Every row comes from one small tree of marks. The marks that hang from a mark follow it in brackets, in the order of their numbers. Every link used is in the known rows. Which tree was each row made from?
Known rows:
J89{J42{J962{J855{J491{J878}}}}}: [-15 -21  18   9  16  15  14  -9  37  -1  -4  -2 -11   0 -11   9 -14 -28
  26   5  -6  -2]
J962{J42 J855{J491}}: [-17  -4  -2 -19 -13  -3  23  15  11 -11 -30  -5 -34  16  17   0 -19   1
  24  13 -16  10]
J89{J42}: [-21   2 -11   2 -23  11  17  12  20  -7   7 -35  12  -1   8  10   6  23
  23   6   2   8]
J89{J88}: [-14   6 -13  -9 -26   5   8  25   9  -9   2 -44  -5 -10  17  17 -16  21
  15  10   0  12]
J962{J42 J855{J171 J491{J878}}}: [-13 -19  15 -18  18 -15  27  -4  20   5 -13  13 -30  -3  42 -11 -29 -25
  20  10 -16  27]
J171{J164 J855}: [ -2   0 -12 -39 -27 -18  -3  12   9 -17   6 -29 -33  16  -9   8   9  16
  14   4   1  10]
J88{J89}: [-20  10 -27 -12 -40 -17  16   2  16 -17  11 -40 -35   1  18   9  -3  26
  14  11   2 -26]
J27{J164}: [ -9   4 -13 -24 -36  -6  17  -4   0   4   8 -44  -4  11  18   6  15  30
  16   6  13  17]
J89{J42 J88}: [-21  -1 -11   7 -12  21  12  31  22  -8  -2 -35  27 -15   5  14  -7  27
  19   9  -6  19]
J962{J42 J855{J171{J100 J164} J491{J878}}}: [  7 -19  21 -30  29 -31  17 -10  16  -2 -23  25 -39  -8   7 -28 -33  -4
  11   8 -27  50]
J42{J89{J88} J962{J855{J171 J491}}}: [-14 -22  16  11   5 -28  15 -35  13   0 -30 -10 -21  -7   3   5 -41 -55
   9  -6  -5  13]
J89{J42{J962{J855{J171 J491{J878}}}} J88}: [-14 -34  23  15  40  13  19  -5  38   7  -9   3   9 -19  -1   4 -37 -39
  18   3 -16  27]
J855{J171{J100} J491 J962{J42{J89{J88}}}}: [  3 -15  27  -5  18 -35  20 -21  19  -5 -43  -6   9 -40  11 -21 -57 -31
   3  -3 -18  61]
J878{J491}: [ -8   5  -7 -17 -36   0  16  14   7 -16   4 -30 -26   6   0  -1  -5  27
  17   1  -5  10]
J855{J962}: [-12   4  -3 -19 -28   1  15  12  10  -3  -3 -50  -9  -4  23  15  -9   2
  19   2   5  12]
J42{J89{J88} J962{J855{J491}}}: [-14 -14  11   9  -7 -16   5 -21  16 -10 -34 -13 -26  -3 -12  13 -33 -42
  13   0  -3  -3]
J855{J171{J100 J164} J491{J878} J962{J42}}: [ 15 -17  38 -35  33 -28  18 -18  24  -7 -20   8 -25 -30  20 -31 -47 -12
   7   1 -24  63]
J171{J855}: [ -9   2 -20 -26 -32 -10   4  16  15  -6  17 -42 -14  11  -7  17   5   6
  20   6   9   1]
J42{J962{J855}}: [-16  -1 -12  -1 -28  -1  16 -10   3  -6 -12 -36 -30  26 -11  23  -6  -4
  22   2  11 -17]
J42{J89}: [-17   7  -6  -2 -40 -32   7 -21   6  -8  -1 -34 -21  -4  21   7   3  -4
  15  -1  16  -5]
J42{J89{J88} J962{J855{J171 J491{J878}}}}: [-10 -28  28  11  24 -29   9 -38  24   7 -17   4 -22 -21  13   1 -40 -67
   9  -3  -2  14]

Write each row's tree:
[-13   1   2  18 -25 -19   2 -34   9 -17 -17 -37 -10 -11  -3  14 -20 -13
   9  -5  18  -9]
J42{J89{J88} J962}
[-16  -1  10   2 -11 -17  10  -2  12 -17 -44 -21   9 -20  27   1 -22  -6
  10  -1   4  18]
J855{J962{J42{J89{J88}}}}
[-17  -5  -2  21  -8  24  13   1  23 -16  -9 -38  22  -7 -14  18 -16  15
  18   2   4   3]
J89{J42{J962} J88}
[-14  -4   5 -15  -8 -12  32  -6   7  -5 -20 -29  -2  -3  46  -3 -22  -2
  17  -2   0  31]
J855{J171 J962{J42}}
[-23  -8  -8  16 -14  14  19  -4  18  -6 -15 -26   4  22 -21  19   2   3
  26   0   6 -11]
J89{J42{J962{J855}}}
[-20 -21   5  11  14   2  16 -15  48 -11  -3   3 -25  -3 -14   4 -17 -18
  20   9 -10 -31]
J88{J89{J42{J962{J855{J491{J878}}}}}}
[-22 -18  -4  17  -1   4  30 -18  15   4 -11 -24   9  18  -5  11  -7 -11
  22  -5   3   6]
J89{J42{J962{J855{J171}}}}
[  5  -7   2 -11  -1 -32  -1   5  22 -12 -38 -17  23 -20 -32  -4 -24  -9
   6  -1   1  35]
J171{J100 J855{J962{J42{J89{J88}}}}}
[ -6 -13  16 -20   7 -16  18 -13  24   8  25 -16 -29 -23  46  -4 -30 -27
  17   6  -8  28]
J855{J171 J491{J878}}
[-23  -1 -16  18 -23   0  20 -23  30 -25   2 -34  -9   5 -12  11  -5  20
  17   2   6 -36]
J88{J89{J42{J962}}}
[-23 -12  -2   8  -2 -32  20  -6   1  -3 -44   0  -1  -2  30  -4 -19 -12
  10   1  -2  23]
J962{J42{J89{J88}} J855{J171}}
[-12  -7  24  -6   0 -16  11  -4  21 -18 -46 -10  -4 -28  28  -5 -41 -26
  11   1 -11  29]
J855{J491 J962{J42{J89{J88}}}}
[  8 -20  18 -33  22 -31  11  -5  17   9  -1   9 -41 -13  -1 -17 -29 -16
  10   8 -24  46]
J962{J855{J171{J100 J164} J491{J878}}}
[-20 -30   9  12  26  -9  26 -28  45  -2   1   6 -22  -7   3  -4 -26 -32
  18   3 -13 -14]
J88{J89{J42{J962{J855{J171 J491{J878}}}}}}
[-10  -8   4 -10  -6 -24   1   7  20 -15 -37 -18  15 -11   0   4 -15 -19
  10  -2   6  20]
J171{J855{J962{J42{J89{J88}}}}}
[-10 -23  -5  12  12 -16  32 -27  36  -4 -13  -7 -12   0 -41  -8 -35 -13
  13   2 -22   2]
J88{J89{J42{J962{J855{J171{J100} J491}}}}}
[  4 -18   9 -21  16 -24  18  -2  23  20   9  -4 -22 -17   2  -7 -32 -25
  15   9 -17  39]
J962{J855{J171{J100} J491{J878}}}
[-22 -21  -3  22  10  14  25   1  17   2 -19 -22  24   4  -9  15 -19  -7
  18  -1  -4  16]
J89{J42{J962{J855{J171}}} J88}
[ 21 -16  27 -49  25 -23  -2   4  34 -15 -18   9 -25 -17 -22 -19 -31 -10
  10   6 -19  46]
J171{J100 J164 J855{J491{J878} J962{J42}}}
[ 12   1 -14 -40 -22 -26  -5   9  10 -13   6 -29 -25   7 -43   0  -1  25
  10   4  -4  24]
J171{J100 J164 J855}
